Known rows, with every step that occurs:
P, A, V: [  6  -6   0   7  -5  36  14 -49   0  17 -11  17 -36   3 -12 -35 -38   2
  11  21 -19 -16 -13   8 -22  -7  -6 -30 -18   9 -24   3  14  15  15   1
  28  34  -2  29 -42 -11  -1  -6  27 -21  11  10  18 -13  37  -3   8  -1
  -4 -18   0]
J, K: [ 13  -4 -11   1  17   6   0 -33  -1 -26  -8  -8 -13   0   0  -4  -5  -2
  -3   6   0 -12   2  -8  -5 -25   5   0   7  10 -12  -4   4  -3  -1  -3
  14   5  16  11   0   5   0  -8 -12   7 -33 -12  16   3  -5  41 -12 -19
   5  11  -3]
V, A, J, K: [ 22 -30   1  -5  20  -3  12 -69   0 -31 -29  -7 -33  21  12  -9   1  -6
   9  17 -40 -18  19 -11 -32 -24  -3 -34  18  20 -25   4  -1   3  -6  -3
  28  18  16  46 -50  -5  -6  -3 -45  21 -37   3  25  -6  -4  60   3 -30
 -10  -7 -29]
V, J: [ -9  -8  20  -3  -4  -1   9  -8  11 -15  -4  -1  -9  12  -1   3   7  -6
  17  -1 -29  10  10  -9 -25  -2 -11 -22  -5   7  -6   1 -10  13   2  -8
  14   6  -1  11 -15 -15   2   8 -21  14  -8   3   6  -6 -14  24   6   3
 -13  -8 -24]
J, V, A, K, L, U: [ -3 -19 -19  -1 -12  -6 -15 -31  37  -1  -6  11 -18  -5  -4 -48  -8  -6
 -15 -14 -40 -25   4  48 -21 -36  20 -52  26  54  11  12 -17   9  13  -5
   6  12  28   5  -9  36   8  10  16  35 -55  -5 -38 -18  20  81  12 -12
 -12  22   2]
A, V: [  7  -1  -5  -3  19  12   3 -18   5  15  -1   6 -23   2   2 -14 -22  -3
   9  25 -21  -6 -14   0 -10  -7  -6  -7 -13   0 -14   8   4  15  16  -2
   0  22   2  24 -15  -6   4   3  12 -10  -2  16   7 -21   1   3   8  -5
  -3  -6 -21]
U, L: [ -3   1  -6  17  -5 -15  -8  15  -1   3   2  -1  13 -11   6   3 -10  13
 -16  -8  -7 -14  -5  22  16 -23  18  -5  34   7  12 -12  -3 -16  16   5
 -10  -8  16 -20  20  12   9  -6   5  -2   0 -14  -9 -11  -9  -6   1   0
   4   4  -8]
A, V, J, K: [  3 -20   6  -4  36  16  10 -61  13 -24 -13   5 -45   4   9 -14 -19 -12
  23  26 -49  -7   1 -16 -40 -25  -7 -27 -10  18 -26   1   4  23  15 -12
  25  33  18  42 -36 -10   9   0 -27  19 -35   5  30 -23 -23  75   0 -20
 -12   2 -49]
H, F, K: [  0   9  25 -16  11 -26  10   4 -20 -40  -6   2 -11  -2  17  17 -27  11
 -11  -6   6  17   3   4   1  18  -5  20  -8 -12 -18  -8  13 -16  -3   0
 -17  11  13  29  19   1 -21  -5   7  12  -5 -21   1 -13 -12  13  27 -26
  22  18  -2]
P, A: [  7  -2   6  10 -27  21   7 -33  -4  -1 -10   6 -12  -2 -15 -22 -15   3
   7   4   5 -17   2  12  -7   2   4 -24  -7  13 -13   3  11   0  -5   1
  20  16  -6   4 -29   0  -7  -6  16 -13  16   0  11   7  27 -11   5   7
  -2 -23  16]
P, A, K: [  2   3   7   9  -5  42  -6 -44   6   0  -9  -1 -20   5  -6 -31 -39   1
  -8   8  -3 -13  -2  20   5  -9  -9 -31 -10  24 -17 -15  25  -5  -4   5
  30   7  -4  17 -22  13 -20 -13  16 -13 -28 -18  28   3  26  26  -3 -17
   9 -13  16]
P, A, J, K: [  3  -9  -4  15   5  22  17 -92 -15 -17 -30 -12 -48   9   6 -20 -33  -7
   9  18 -10 -24  16  -9 -21 -19   0 -34   3  22 -37  -6  25   4   1   9
  45  18   8  37 -64 -11 -10 -11  -6   0 -24  -2  45  -5   7  43   3 -28
  -2 -20 -16]
P, A, J, V: [-17 -15   2  11 -11  35  23 -73  -1  10 -24  -7 -51  -3  -2 -29 -41 -14
  24  13  -6 -27  13   9 -43 -11  -7 -50 -25  35 -32  15  22  26   9   6
  31  27  -5  26 -75 -10  -4  18  27   2  12  23   4 -10  27  18   3  -5
 -26  -3  -5]
H, F: [-23   4  11 -11   9  -2  -4   8  -2 -24  -6   1  -1  -4  13  14 -13   6
  -5   1  18  22   2  -7   1  13   8  17 -10 -14 -10   7  11  -1   5 -11
  -3  20  11  11  22  -5  -7  -2   6   8   8   8   5 -17  -2 -12  22 -12
  -1   7  -3]
V, A: [ 13 -19   3  -7 -17  -8  -1 -10   8  -7   0   8   8   7 -11  -9  20   5
   7   0 -24 -13   2   8 -19  -3   3 -19  14  10  -2   5 -10 -10  -6  -5
   7  10   1  15 -18  -3  -2  -3 -26   7  -9   2  -4   0  16   7   6   0
 -10 -14   0]
F, H: [ -9  -4  11 -15   3  -8 -17  27  -6 -13   1  -6  -8  -8 -15   3  -9   5
  -1 -14   6   7  -6  10   2  18   0  20 -15 -15  -7  -9  -1  -1  -8  -1
   6  -7  -8  20  17   0 -14  -5   3  -4   3  -8  13   6  -4  -6  18 -10
  -8  -5   5]
J, V: [ -7 -10  -5  -1   3  20   4 -12  15   3  -2  -1 -18  -9  -6 -10  -6  -6
  15   6   0 -12  -2   3 -35 -14   2 -21 -20  20 -12  13   4  11   5   0
   6  15  -1  -2 -16   3   9  21  14  10   4  11 -26  -8  13  19  -4   6
 -16  24   5]
L, U: [ -3  11 -24  10 -20 -24  -3   3  -4  10  -8   3   0  -5   2 -15   8   5
  -3 -14  -5  -4   4   9  23 -14  23   5  28   9   9   0 -20   0   8 -13
 -23  -6  19 -27   4  -3  13  -2  22   9  -5 -10 -12  -2   5   4   8  -9
   3   6  -9]
K, A: [ 12 -15   1  -7  -7 -15   4   3   2   3  -9  12 -10 -16  16   2 -10  16
   4  -6  15  -5  14  -3  -9   9  13  -4  12  13 -12  12  -5   5   1   1
  12  11   2  17  -8   3 -12  22  -6 -11   2   1  -1  12  10   1   6   4
 -17 -16  10]
J, A, K, F: [ 20 -22   9  -3  34  24 -29 -27  26 -12 -21  20 -30  -5 -16   8 -35  -1
  -3  45 -10 -12   6  22  10  13   8 -22 -15   7 -11  15   4 -28   6  -4
  29  12  17  18  -1  24 -19   8   7  11 -30 -14  -1  -4  19  48 -16 -17
  -9 -14   0]
F, K, J: [ 21 -14  16  -2   6 -31  29 -11 -31 -27 -23   5 -22  -5  26  -5 -24  13
   4 -16 -17  -5  16   4 -18  22   6   8  29  11 -32 -16  13  -4  -4  18
 -15   3 -14  33 -14  23 -14  15 -12   1 -30 -40   8  -9 -20  29  28 -24
   5   0 -23]
A, K: [  6   1   0  -5  21  20 -15  -8  10  -2  -6  -6  -8   9   3 -14 -25  -3
 -16   7  -7   1  -4  11  17  -9 -10 -13  -4  12  -5 -16  11  -4  -4   2
   7  -3   0  13  10  17 -13  -8   2  -3 -39 -19  17  -4  -4  33  -8 -22
   9   6   1]
J, K, L, U: [  3   7 -25  11  -8 -30 -11 -29   5 -19  -7   2 -16  -9   8 -16   0  -5
 -17 -21  -7 -17  14  20  15 -29  37  -7  46  16  13  -2 -10   4  11   1
  -4   0  41 -14  12  21  13  -9  14  26 -41 -17  -6 -10 -19  71  17 -18
   5  18 -12]
A, J, K, F, H: [  6 -23  27 -14  49  -9 -20 -38   6 -38 -31  -5 -63 -14  -2  31 -29  -5
  -2  13  -9  -3  19  -7 -13  28   2  10  -8 -22 -28   9   9  -1   2  -3
  35   4  11  41   3  -2 -28  -7  10  12 -16  -2  39  -4 -41  43  19 -46
 -15 -13 -15]

Rows:
[ 13 -20  17   4  44  -2  -7 -63   8 -25 -36   0 -52  -7   9  28 -20 -13
   0  34 -15 -11  28 -13  -3   7   4 -10   8  -3 -20  14  10  -3   8   1
  26  12  19  21 -19  -2 -13   1   3  17 -26   7  25 -12 -38  54   3 -40
  -5 -10 -27]
A, J, K, F
[  1 -29  12  -1  15   6  -7 -42  23 -19  -8   9 -24  12  -9 -16 -29 -18
   9   7 -34  -7  10  34 -26 -20  -2 -62  -4  23   2   8   5  -1   6  -1
  48  10  20  34 -19  24 -13  12 -35  31 -55 -13   3 -12   4  93   2  -1
 -17   3 -24]
V, J, A, K, L
[  2 -26   7  -4  15  16  -4 -38  19 -21 -12   4 -28  14  -9 -18 -28  -4
  17  25 -30  -4   4  15 -23 -18  -4 -46 -20  27 -17   6   1 -12  -4  -9
  39  14  12  35 -28   2 -11  14 -41  24 -44 -17  17  -6  20  74 -18 -10
 -17  -3 -28]
V, J, A, K
[ 22 -42  33 -20  36 -15 -17 -50  17 -44 -42   2 -55  -5  -8  24  -6  -1
   2   8 -34 -11  25  -2 -29  25   5  -6   5 -11 -25  17  -8 -11  -4  -7
  42  15  10  61 -21  -3 -24  -2 -11  20 -21  -1  27  -4 -22  53  25 -43
 -22 -25 -15]
V, A, J, K, F, H
[ 15   9  -5   6 -25 -60   2  -5 -11  -7  -2  11 -12  -5  11 -11  -6   3
 -22 -46 -15 -14  13  42  15   0  19  -4  38   5  10 -13 -16  -8  14  11
 -24  -6  29  -7  19  19   1   1  25  19 -30 -34 -27 -12 -22  39  35 -17
  23  20  -5]
F, K, L, U
[ 24 -19 -15  -8  35  10   7 -48   5  -9 -14  16 -48 -18  19 -17 -36  11
   5  23 -12 -22   5 -12 -23 -17  10 -13   6  29 -34   9   7  13  11  -3
  27  38  23  47 -22   9  -2  10  -3  -4 -29   4  14  -8   5  50  -1 -17
 -12 -14 -19]
J, K, A, V
[  0 -20  19   4  -9  29  22 -59  11   3 -11  16 -44   7  -7 -22 -32  -1
  32  16 -43 -14   2   0 -45  -5 -12 -53 -20  13 -32   7   6  28  18  -4
  41  38  -3  37 -55 -20   1  -2   1 -10   6  15  24 -17  14  20  20   0
 -13 -27 -30]
P, A, V, J
[ -8 -18 -11   5  -9 -16 -15 -39  19 -13 -13  13 -28   8  -8 -32 -23  -7
   3  -3 -41 -12   9  42  -4 -27  20 -55  20  30   3   5 -21   1  14 -11
  27   6  40  14 -15  19   3   6 -16  40 -59 -21  -8 -18  12 101  13  -7
 -10   8 -35]
V, J, A, K, L, U
[ 34 -13  12 -12   0 -34  12  -5 -12 -17 -10  12 -22 -17  20  -4 -20  21
   1 -13   6 -15  17  16  -9  23   1   1  15  15 -26  -5  -4  -9   0   5
   0   4   0  40  -4   8 -23  18  -4  -2 -11 -30   0   6  -2  21   5 -13
   4  -5   1]
F, K, A
[ -3 -22  13   0  27   0   5 -65  17 -29  -4   7 -43   1   2 -13 -25 -19
  11   7 -52  -4   8   8 -44 -23  -1 -38   1  13 -13   6   6  26  22   2
  35  29  26  43 -19   7   6   2 -15  23 -45   9  16 -31 -38  92  17 -14
 -15   3 -45]
A, V, J, K, L
[ 31 -39  12 -11  -2 -25  34 -35  -9 -26 -27  22 -31  -7  13 -23 -12  11
  29  -8 -46 -29  19  13 -65   4   5 -31  24  42 -35   8   5  -1   2  11
  -6  26 -12  46 -40  26  -5  31 -20  17 -34 -28 -28 -12  10  53  19 -15
 -19  12 -19]
F, K, J, V, A
[ 17  -8  14   3  35   2 -19 -34  19 -31 -24   8 -29 -16  -3  22  -7  -5
  -7  21  -9  -8  17  -7  -2   6  14   2  16  -8  -4   7   4 -17   8  -2
  22  12  16   2  11  13  -7  -2   9  10 -22  -6   6  -2 -22  47  -6 -22
  -2  -6  -2]
J, K, F
[ 10 -38  46 -10  32  28 -10 -75  24 -39 -32  23 -83 -18 -28   6 -44   0
  27  21 -36 -17  11  10 -44  19   4 -34 -25 -12 -42  11  10   6  11  -8
  71  41   2  57 -31 -10 -20  -1  18   0  -5  -2  45 -13  -7  58  28 -30
 -25 -33 -15]
P, A, V, J, K, F, H
[ -9 -18  27 -12  22 -19  33 -19 -21 -44 -29  10 -41 -20  25  -4 -42  11
  14  -6  -6   1  16  -1 -48  19   8   6  -4  19 -43   8  25   5  12   9
 -18  30   4  39 -11  24 -10  28  18  17 -19 -23 -20 -27  -9  39  36 -31
  -5  31 -25]
H, F, K, J, V
[  8 -32 -11   6  20   7  23 -37 -14  -6 -29  27 -44  -4   8 -24 -43  12
  33  41 -33 -20  -3  -3 -37   3  20 -19  -1  16 -40  24   9   9  13   2
  17  35   7  43 -53  10   4  30 -21  -4 -19  -3  -6 -23  32  24  13   1
 -25 -16 -48]
K, J, A, V
[ 29 -22  17 -11  10 -38  24 -30 -22  -8 -24   3 -48  -1  37  -1 -37  12
   2  -6  -6 -13  28   7 -16  20  -7  -9  10  25 -39  -4   3   2   4   9
   4   6  -2  60 -36  -4 -27  18  -6  -4 -18 -12  17   2 -18  30  16 -28
  -3 -13 -20]
F, K, A, J
[ -6 -20  17  -5  19   5   8 -33  13   0  -2   9 -35   7   5   0 -12  -8
  24  17 -49   1  -1 -13 -35  -6 -16 -31 -21   5 -21  14  -2  25  17  -6
  11  27   5  35 -32 -19   8   9  -9   9  -6  16  12 -26 -11  31  11  -2
 -15 -10 -43]
A, V, J
[ -2  -8  -6  15 -18  -3   4 -90  14 -14 -24  16 -60  -4  -4 -43 -26  -1
  15  -7 -54 -26  11  25 -35 -37  18 -53  25  24 -20   3  -1  31  28  -7
  37  35  37  19 -47  -2  10  -7  15  19 -40   0  12 -27  -2  90  31 -17
 -10 -12 -40]
P, A, V, J, K, L, U
[ 18 -30   2  -6   7 -13   6 -76  11 -28 -21   0 -26  14  16 -10  -3 -14
  -2  -2 -40 -15  27   8 -38 -19   3 -37  23  17  -3   7   1  11  -2  11
  36  20  23  46 -39  12  -7  -6 -40  25 -49  11  15 -15 -19  81  21 -22
 -12  -6 -26]
V, A, J, K, L
[  1 -32  13 -14  15  -4  19 -24  16   1 -10  21 -43  -8  15  -8 -28   8
  26  11 -36  -6  12 -11 -43   5  -2 -29  -4  22 -31  24 -12  36  22  -8
  29  36   8  50 -34 -16  -2  29 -11  -3  -3  16   8 -15 -10  34  13  -1
 -36 -30 -36]
K, A, V, J
[  0 -16  13  -3  18  -2   7 -45  12 -36  -9  -8 -25   4   4   2   5  -8
  17   8 -26  -6  17 -13 -24 -24  -6 -22   3  15 -12  -4  -2   7  -3 -10
  24  11  15  19 -14  -5   2   0 -37  26 -32  -9  23  -7 -19  73  -6 -21
  -9   6 -32]
V, J, K
[  9 -22  20 -13  12 -36  27 -24 -37 -58 -31  20 -34  -5  23  -5 -42  20
  18  11  -3  -4  16   7 -26  26  23   8   5   4 -47   6  20 -27   0   4
  -4  30   7  49 -16  18 -23  19 -25  15 -24 -33  -2 -17  16  31  38 -24
  -1   9 -36]
H, F, K, J, A
[ 35 -29   8  -3   2 -30  31 -29 -34 -23 -28  18 -36  -5  17 -12 -31  19
  22   7 -19 -23  15  11 -29  15  17 -12  14  15 -39  -2   8 -22  -2  12
   0  11  -6  45 -35  21 -14  26 -35  12 -35 -42  -7  -7  18  40  13 -13
  -1   0 -31]
F, K, J, A
[ 16 -37  11  -6  13   5   8 -34   1 -12 -32   6 -16  12  15 -25 -18  10
   0  -1 -41  -9  10   1 -22   5   1 -22  28  32 -23  -5  11  -3  -2   6
  15  12 -14  39 -24  34 -18   7 -30   1 -57 -25   8  -4   7  48  18 -29
  -8 -21 -24]
V, A, K, J
[ -3 -11  -1   3  21 -10   4 -62  -6 -21 -18 -15 -37   7  15  -4 -16 -18
 -11   0 -10  -8  20   4 -15 -17   5 -22  17  11  -6  -1  16  16   2  12
  31   6  25  32 -23  12  -9  -9 -11  22 -43   6  21 -15 -41  72  13 -24
  -4   5 -26]
A, J, K, L
[ 19 -20  23  15  18  20   1 -93  10 -17 -44   7 -66  -3  -3   7 -35  -9
   5  31 -13 -24  32  -1 -12  11   6 -33   9   5 -30   9  21   0   6   6
  56  23   9  27 -52  -6 -19  -7  21   1 -12  12  35  -3  -7  40   5 -35
 -10 -32 -11]
P, A, J, K, F
[ -9 -11  -1   0  14  15  17 -42   3  11 -16 -12 -36   2   9  -9 -25 -16
  15  15 -12  -7   9  -4 -36 -11 -14 -29 -19  26 -21  17   7  25   9   1
   5  14   1  22 -49  -5   2  18   9  11  -1  21  -5 -16  -4  31  -6 -11
 -22  22 -21]
A, J, V
[ 20   2  17  -3  -3 -32   5 -12 -14 -18   3   6  -6   1   6   4 -12  -7
 -15 -31 -12  -8   9  35  -5  14  -1 -12  14  -1   3 -13   4  -6   4  20
  -7  -7   6  20  12  25 -12  -1   3  12 -22 -28 -12  -5 -27  37  20  -7
  22  15   5]
F, K, L
[ 16 -17 -17  -2  14  16   8 -36   0   7  -8  23 -31   1  -6 -19 -35  -2
  22  42 -23 -15 -15   9 -22 -15   9 -29 -23   6 -18  22  -3   0  11  -6
  16  32  15  36 -42  -5   6  15  -8   0  -7   7  -7 -17  40  14 -10  11
 -12  -3 -23]
J, A, V
[  4 -34  37 -24  58   6 -17 -41  30 -46 -26  14 -67 -20 -13  20 -29  -3
  18  20 -44   0   5  -3 -35  18  -2  -7 -15 -20 -33  12  -3   9  14 -14
  45  25  13  53  -1  -7 -11   8   5  16 -23   3  31 -16 -41  64  24 -37
 -23 -17 -32]
A, V, J, K, F, H
